Each row was made from one small tree. Brackets hold a mark, then the marks that hang from it, in alphabetical order. Every link used is in the known rows. Write each row's tree.
Known rows
(lazod bipam pigog): [ 0.39  5.62 -2.77  1.45 -0.66 -1.85  0.25 -0.63  3.13 -5.87 -3.09 -0.29
  1.18 -1.66 -1.83 -0.63  0.10 -2.01 -0.41  1.36  2.37  1.23 -0.02]
(pigog (lazod bipam) nelar (punaf lepob)): [ 1.39  5.86 -6.79  1.04 -3.84 -1.35  0.79  2.62  1.73  0.45 -6.00  1.57
 -1.35 -4.95 -4.37 -1.51 -0.16 -7.95 -2.99 -0.61 -1.10  7.12 -0.78]
(pigog (bipam lazod) (punaf lepob)): [ 2.48  3.50 -8.92  1.03 -3.07  0.96  1.17 -4.72 -0.59 -1.10 -1.11  0.94
 -2.24 -0.98 -2.44  0.71  2.39 -3.11 -4.87 -3.01 -3.65  0.97 -3.62]
(lazod (bipam (pigog lepob nelar punaf))): [ 5.86  2.00 -0.38  2.84 -2.99  0.41  0.46  1.33  0.65 -0.70 -5.81  6.40
  0.84 -0.03 -2.01  0.32  2.20 -4.77 -1.06 -1.04  0.94  0.07  1.78]
(nelar (lepob punaf)): [-0.04 -3.36 -2.75 -0.81  0.30 -1.51  1.88 -0.24  0.00  0.64  1.38  1.13
 -0.89  3.19 -0.78  4.25  2.62  2.30  1.22  1.66 -0.45  0.29  1.51]
(bipam (pigog nelar (punaf lepob))): [ 3.88  0.94 -1.17  2.47 -1.82  0.60 -0.26  0.75 -0.01  1.24 -1.87  2.12
 -2.39 -1.61 -0.42  0.38  0.49 -5.50 -1.97 -1.32 -3.81  0.29  0.36]
(bipam (lazod pigog) punaf): [ 1.82  5.27 -4.22  0.17  1.87 -0.73  0.98 -4.70  3.64 -1.53  1.80 -2.57
 -3.44  0.65  0.29  4.64  0.58 -0.48 -2.90  0.82 -2.34  0.12 -4.23]
(punaf lepob): [ 0.51 -0.12 -2.62  1.16 -0.56  0.16 -0.10 -0.20 -0.48 -1.82 -0.03 -1.32
 -1.69 -0.98  0.74 -1.10  0.37 -1.59 -3.30  0.65 -2.39  0.42 -0.91]
(pigog lepob): [ 2.16 -0.59 -0.12 -0.03 -1.27  0.84 -0.04 -0.23 -0.59 -0.91 -0.38  1.52
  0.49  2.27  1.29 -1.11  2.16 -0.17 -1.01  0.31  0.48 -0.52  0.35]
(bipam punaf): [ 3.57 -0.59 -1.26  0.00  1.77  0.37 -0.23 -2.14 -0.39 -0.24  1.51 -0.65
 -2.24  1.27  1.11  2.60  0.04  0.87 -0.10  0.62 -1.29 -1.80 -2.06]
(pigog lepob punaf): [ 4.75  0.73 -2.96  0.55 -1.55  0.24  0.18 -0.79 -1.49 -0.67 -0.63  4.14
 -0.12  2.61  0.14 -1.04  3.22 -1.03 -0.59 -2.92  0.73 -0.32 -1.74]
(bipam lazod pigog): [-0.38  1.00  1.09  1.57  1.22  1.48  2.64 -1.08  1.49  0.91 -0.52  0.42
 -3.27 -0.93 -1.30  4.51  0.60 -0.06 -3.00 -0.35 -2.73  0.19  0.35]
(pigog (bipam lazod punaf) lepob nelar): [ 5.19  1.68 -3.19 -2.01 -3.02  2.45 -0.85 -4.63  1.62  2.81 -2.12  1.40
  0.20  2.33  0.66  2.69  2.39 -3.16 -3.14  1.11 -3.06 -0.90 -1.93]
(pigog bipam lepob punaf): [ 6.04  0.63 -4.23 -0.47 -3.99  1.86 -0.52 -3.36 -2.23 -1.76 -1.63  4.92
  1.94  3.11 -0.41 -1.96  3.92 -1.78  0.72 -3.01  0.87 -1.35 -0.33]
(pigog bipam lazod nelar punaf): [ 1.29  3.93 -3.20 -2.85 -5.17  1.14 -1.05  0.39  0.99  4.18 -3.83  2.49
  1.73 -1.93 -3.36 -1.07  1.07 -6.65  2.70 -1.83 -0.54  5.01  0.90]
(lazod bipam): [ 0.50  1.90 -2.07  1.67 -0.39 -0.94  1.05  0.36  0.68 -2.91 -3.25  0.78
  0.76 -1.77 -2.24  0.04 -0.41 -0.82 -1.21  0.83  1.93  0.62  0.15]
(lazod pigog): [-0.06  3.68 -1.03 -0.28 -0.23 -1.14 -0.59 -1.29  2.70 -2.88  0.29 -1.03
  0.55  0.27  0.39 -0.70  0.53 -1.34  0.87  0.77  0.74  0.42 -0.15]
(bipam lazod (pigog lepob)): [ 1.91  0.37  1.10  1.31 -0.33  2.43  2.30 -1.66  0.87 -0.09 -0.92  2.23
 -2.85  1.29  0.07  3.59  2.83 -0.29 -4.01 -0.32 -2.12 -0.29  0.59]
(pigog bipam lazod nelar (punaf lepob)): [ 1.99  4.13 -6.04 -1.70 -5.84  1.14 -0.93 -0.22  0.96  2.31 -3.97  1.11
  0.18 -2.95 -2.66 -2.16  1.24 -7.94 -0.70 -1.56 -2.92  5.38  0.29]
(lazod bipam (pigog lepob nelar punaf)): [ 4.78  7.03 -4.16  1.50 -4.18 -2.19 -1.03 -0.02  3.30 -2.69 -5.33  4.02
  2.78  0.29 -1.56 -2.13  2.09 -5.98 -0.83 -0.36  2.50  2.00 -0.93]
(lepob punaf): [ 0.09 -2.13 -2.70 -0.89  0.75 -1.79  2.68  0.13 -0.28  0.97 -0.31 -0.01
 -1.01  0.94  1.49  2.83  1.27  0.72  0.72  0.17 -0.58  0.61 -0.55]
(bipam lazod (pigog lepob nelar) punaf): [ 5.03  0.46  1.06  0.87 -0.19  2.15  1.03 -2.34  2.25  3.17 -1.19  1.82
 -3.51  1.80  1.04  5.67  1.59 -2.27 -3.99  1.39 -4.31 -1.13 -0.36]
(bipam lazod (punaf lepob)): [ 2.63  1.98 -6.05  1.50  1.59  0.66  1.68 -3.83  0.43 -0.76  1.35 -2.68
 -5.87 -0.49  0.38  3.87  0.36 -0.61 -6.90  0.75 -5.14  0.01 -4.82]
(bipam lazod): [-1.79  2.34 -1.84  0.12  0.32 -0.11  1.81 -1.33  1.59  1.65 -0.10 -0.89
 -1.88 -0.58 -1.31  2.16  0.16 -0.10 -3.24 -0.60 -1.68  1.46 -1.97]

Which tree is each row?
[ 4.14 -2.04 -1.56  2.04 -0.09 -0.06  4.19  0.18 -0.25 -3.29 -4.36  3.98
 -1.17  1.03  0.90  4.01  3.61 -0.12 -1.04  1.23  0.91 -0.82  2.19]
(lazod (bipam (pigog (lepob punaf))))
[-1.13 -1.61 -0.14  0.05  0.06 -0.57  3.11  0.09  3.42  4.87 -1.09  1.63
 -2.60  1.51 -1.93  8.22  1.91 -0.90 -1.20  2.14 -3.76  1.40  2.69]
(bipam lazod (pigog (nelar (lepob punaf))))
[ 2.98  1.32 -3.33 -3.06 -4.76 -0.42 -0.45 -2.15  2.71 -0.27 -3.54  1.41
  4.07  2.86  2.74  0.28  4.16 -4.37  1.98  2.05  0.01  0.35  1.41]
(lazod (pigog bipam (lepob punaf) nelar))
[ 1.92 -0.64 -5.99 -1.75 -2.40  0.57  3.68 -3.71 -0.15  0.32 -2.35  1.72
 -0.18  2.71  1.19  3.53  4.65 -0.07 -2.62 -0.22 -1.82  0.19 -1.03]
(pigog (bipam lazod) (lepob punaf))
[ 2.88 -0.27  0.37 -2.13 -5.43  2.14 -2.49 -0.90  0.48  1.52 -3.73  2.40
  4.38  1.61  0.81 -2.17  2.17 -3.83  0.73  1.08 -0.24 -0.44  2.13]
(pigog bipam lepob nelar)
[ 2.41  0.09  1.18  0.65  0.83  1.39 -0.07 -2.48  3.11  3.31  0.66  1.30
 -4.00  1.43 -2.59  8.33  0.99 -1.15 -2.28  2.70 -4.55 -0.78  1.45]
(bipam lazod (pigog (nelar lepob)) punaf)
[-1.12  3.02 -1.78 -1.81 -3.71  1.41 -0.26 -1.93  2.61  3.95 -3.02  0.08
  2.10 -1.19 -1.63  1.36  0.04 -3.67 -1.70  0.43 -2.01  1.69  0.07]
(pigog (bipam lazod) nelar)
[ 2.30  0.91 -3.26 -1.67 -2.29  1.79 -1.87 -4.75  2.66  3.10 -0.31  0.69
 -0.13  1.91 -3.17  5.38  1.42 -1.38 -1.18  2.14 -3.50 -0.43  0.10]
(pigog (bipam lazod punaf) (nelar lepob))
[ 2.89  4.30 -3.58 -1.20 -5.15 -0.53 -3.48 -2.84  3.13 -0.93 -1.11  3.21
  3.84  2.10 -3.77 -0.29  3.00 -4.58  3.49 -0.12  0.50  0.56  1.94]
(lazod (pigog bipam (nelar lepob) punaf))
[ 4.33  1.54 -1.75 -0.13 -3.27 -0.30 -1.22  0.62  0.40  2.79 -2.17  4.22
  1.42  2.03  0.16 -1.71  2.01 -4.06 -0.31 -1.84 -0.02  0.83 -0.88]
(pigog lepob nelar punaf)
[ 0.04  5.95 -1.61 -0.72 -2.92 -0.30 -0.37 -1.27  5.67  1.16 -2.28 -0.31
  1.24  0.81  0.47  0.26  1.62 -4.51 -3.37  1.20 -1.44  2.43 -1.08]
(bipam (lazod (pigog lepob nelar)))
[-0.07  6.23 -1.47  0.89 -2.30 -2.26 -1.00  0.83  4.97 -2.34 -4.90 -0.07
  3.06 -2.57 -1.67 -0.90 -0.66 -4.93 -0.10  2.34  1.96  2.12  0.85]
(lazod bipam (pigog nelar))
[ 0.56  5.14 -2.73 -0.01 -1.45 -0.13  0.98 -2.81  3.75 -2.13 -0.56 -0.27
 -0.51  1.68  0.40  0.50  2.61 -1.34 -3.82  0.22 -0.51  1.55 -1.94]
(bipam (lazod (pigog lepob)))
[ 3.62  4.91 -5.00 -0.62 -3.36  0.06 -1.28 -4.11  0.94 -3.89 -0.97  1.76
  2.12  0.85 -1.36 -1.04  2.60 -3.06  2.51 -2.30  0.96 -0.56 -1.26]
(lazod (pigog bipam punaf))
[ 4.68  1.38 -6.07  2.96  0.53 -0.16  0.69 -2.06 -0.40 -4.73 -1.76 -0.88
 -3.42 -1.97 -0.60  1.58  0.20 -1.35 -4.68  1.65 -1.56 -0.75 -2.67]
(lazod (bipam (punaf lepob)))
[ 1.64 -1.11  1.33 -1.88 -2.10  0.85  2.92  3.16  1.77  4.53 -4.11  2.51
 -1.66  0.37  1.31  3.42  2.74 -4.47  0.90  1.29 -1.97  4.06  4.04]
(bipam (pigog lazod (lepob punaf) nelar))
[ 5.41  4.98 -3.40 -1.51 -6.07  0.41 -3.09 -2.62  2.08 -1.04 -3.35  3.67
  4.40  2.31 -0.12 -2.78  3.48 -6.15  1.76 -1.21  0.86  0.19 -0.05]
(lazod (pigog bipam lepob nelar punaf))
[ 3.78 -2.83 -3.80 -2.16 -2.88  0.91  1.59 -2.31 -1.77 -1.11 -2.02  2.55
  1.41  3.57  2.26  1.22  4.42 -0.12  0.89  0.18  0.17 -1.25  0.87]
(pigog bipam (lepob punaf))
[ 3.60  5.53 -6.14 -0.04 -5.31 -0.16 -2.51 -2.75  2.06 -2.13 -2.89  0.71
  2.14 -0.86 -0.74 -2.86  1.88 -7.50 -0.50 -0.82 -1.85  1.02 -0.92]
(lazod (pigog bipam nelar (punaf lepob)))
[ 1.97  1.53 -3.31 -1.04 -3.32  2.33  0.77 -3.62  0.46 -0.38 -1.85  1.62
  0.92  1.88 -0.44  0.69  3.57 -0.90 -3.14 -0.58 -1.05 -0.01 -0.74]
(pigog (bipam lazod) lepob)
[ 3.70  1.57 -5.98 -1.66 -2.01  2.68 -0.23 -3.17 -0.42 -1.89 -0.80 -1.58
 -3.14 -1.74 -0.46  1.18  1.34 -3.44 -1.66  1.01 -3.82  2.23 -0.72]
(pigog (bipam (punaf lepob)) lazod)
[ 3.70 -1.44 -0.16  1.35 -1.53 -0.64  3.02  1.92  1.27  0.20 -6.20  4.06
  0.36  0.19  0.94  3.55  2.56 -3.06 -0.81  2.29  0.21  0.17  3.11]
(lazod (bipam (pigog (lepob punaf) nelar)))
[ 0.67  7.08 -5.79  0.64 -0.82 -1.72  1.60 -3.02  3.11 -1.10  0.49  0.33
 -1.81 -0.09 -2.27  1.69  1.45 -2.22 -2.18 -2.61 -0.75  2.23 -4.39]
(bipam (lazod (pigog punaf)))
[ 2.66  1.97 -1.77 -3.68 -2.97  2.11 -1.55 -1.46  1.62  3.42 -2.66 -0.28
  0.33 -1.21 -1.40  1.76  0.21 -4.91  1.81  1.56 -1.98  2.67  1.07]
(pigog (bipam punaf) lazod nelar)
[ 5.24  5.92 -5.48  2.11 -2.45 -1.70  0.40 -1.68  1.79 -6.56 -3.50  3.85
  1.24  1.11 -1.75 -1.57  2.93 -3.17 -1.08 -1.44  3.21  0.81 -1.78]
(lazod bipam (pigog lepob punaf))
[ 0.75  3.32 -5.51 -0.80 -0.37 -1.82  3.84 -2.55  3.27 -1.30 -0.88 -0.18
 -1.58  2.87  2.32  3.54  3.94 -0.56 -3.17  0.63 -1.09  2.09 -2.58]
(bipam (lazod (pigog (lepob punaf))))
[-1.95  4.46 -1.07 -1.05 -2.92 -0.81  0.49  3.66  3.34  2.19 -6.12  0.43
  1.15 -4.73 -3.97 -0.70 -1.28 -5.59 -0.33  1.60  1.01  6.65  2.03]
(pigog (lazod bipam) nelar)
[-2.31 -0.57 -1.89 -3.21 -1.99 -1.60  1.30  2.88  2.90  5.54 -1.70  0.82
 -0.52  0.51 -2.49  3.60  1.61 -2.71  1.92  2.62 -1.31  6.13  3.38]
(pigog lazod (nelar (lepob punaf)))
[-1.10  1.48  4.01 -1.00 -1.47  1.58  0.26  3.18  2.78  4.56 -3.13  0.64
 -0.94 -2.89 -1.62  1.80 -0.68 -4.96  1.29  1.11 -2.05  4.27  4.15]
(bipam (pigog lazod nelar))
[ 1.48  7.21 -8.52  2.08 -1.09 -1.52  1.50 -3.57  2.73 -3.17  0.15 -1.09
 -3.66 -0.93 -1.42  0.57  1.70 -3.66 -5.46 -2.05 -3.20  2.66 -5.06]
(bipam (lazod (pigog (punaf lepob))))
[ 2.17 -1.70 -1.68  0.74  0.57  0.73  5.03 -1.43  0.54  0.86 -1.36  2.23
 -3.79  2.27  1.62  6.43  4.08  0.52 -3.53 -0.06 -2.99 -0.04 -0.07]
(bipam lazod (pigog (lepob punaf)))
[ 3.57  2.73 -0.36  3.17 -1.66 -0.52  0.64  1.52  1.20  0.02 -5.13  4.84
 -0.11 -2.43 -3.18  1.66  0.10 -4.79  0.10 -0.77  0.43  0.50  1.51]
(lazod (bipam (pigog nelar punaf)))
[ 4.14  4.88 -4.03  1.61  1.15 -1.51 -0.04 -2.91  2.50 -5.85 -1.51 -0.75
 -0.95 -0.66 -0.84  2.29  0.36 -1.16 -0.76  2.22  1.39 -0.32 -2.19]
(lazod (bipam punaf) pigog)
[ 4.60  2.86 -3.28 -1.45 -0.97  1.22 -1.97 -5.66  1.50 -4.29  0.34 -0.86
  0.45  1.40  0.79  1.81  1.74 -1.29  1.61  1.19 -0.58 -2.22 -0.92]
(lazod (pigog (bipam punaf)))
[ 0.36 -2.78 -2.51 -2.86 -3.57 -0.43 -0.78 -0.95  1.14  2.83 -1.97  1.99
  2.90  2.53 -1.21  3.08  2.73 -1.51  3.23  2.22 -0.91  0.10  3.65]
(pigog bipam (nelar (lepob punaf)))
[ 3.00  1.20 -3.36 -2.86 -1.35  2.65 -0.32 -2.91  0.13  0.11 -0.84 -0.34
 -1.36 -0.59 -1.26  2.32  1.13 -1.76  1.43  0.31 -1.31  1.96  0.16]
(pigog (bipam punaf) lazod)
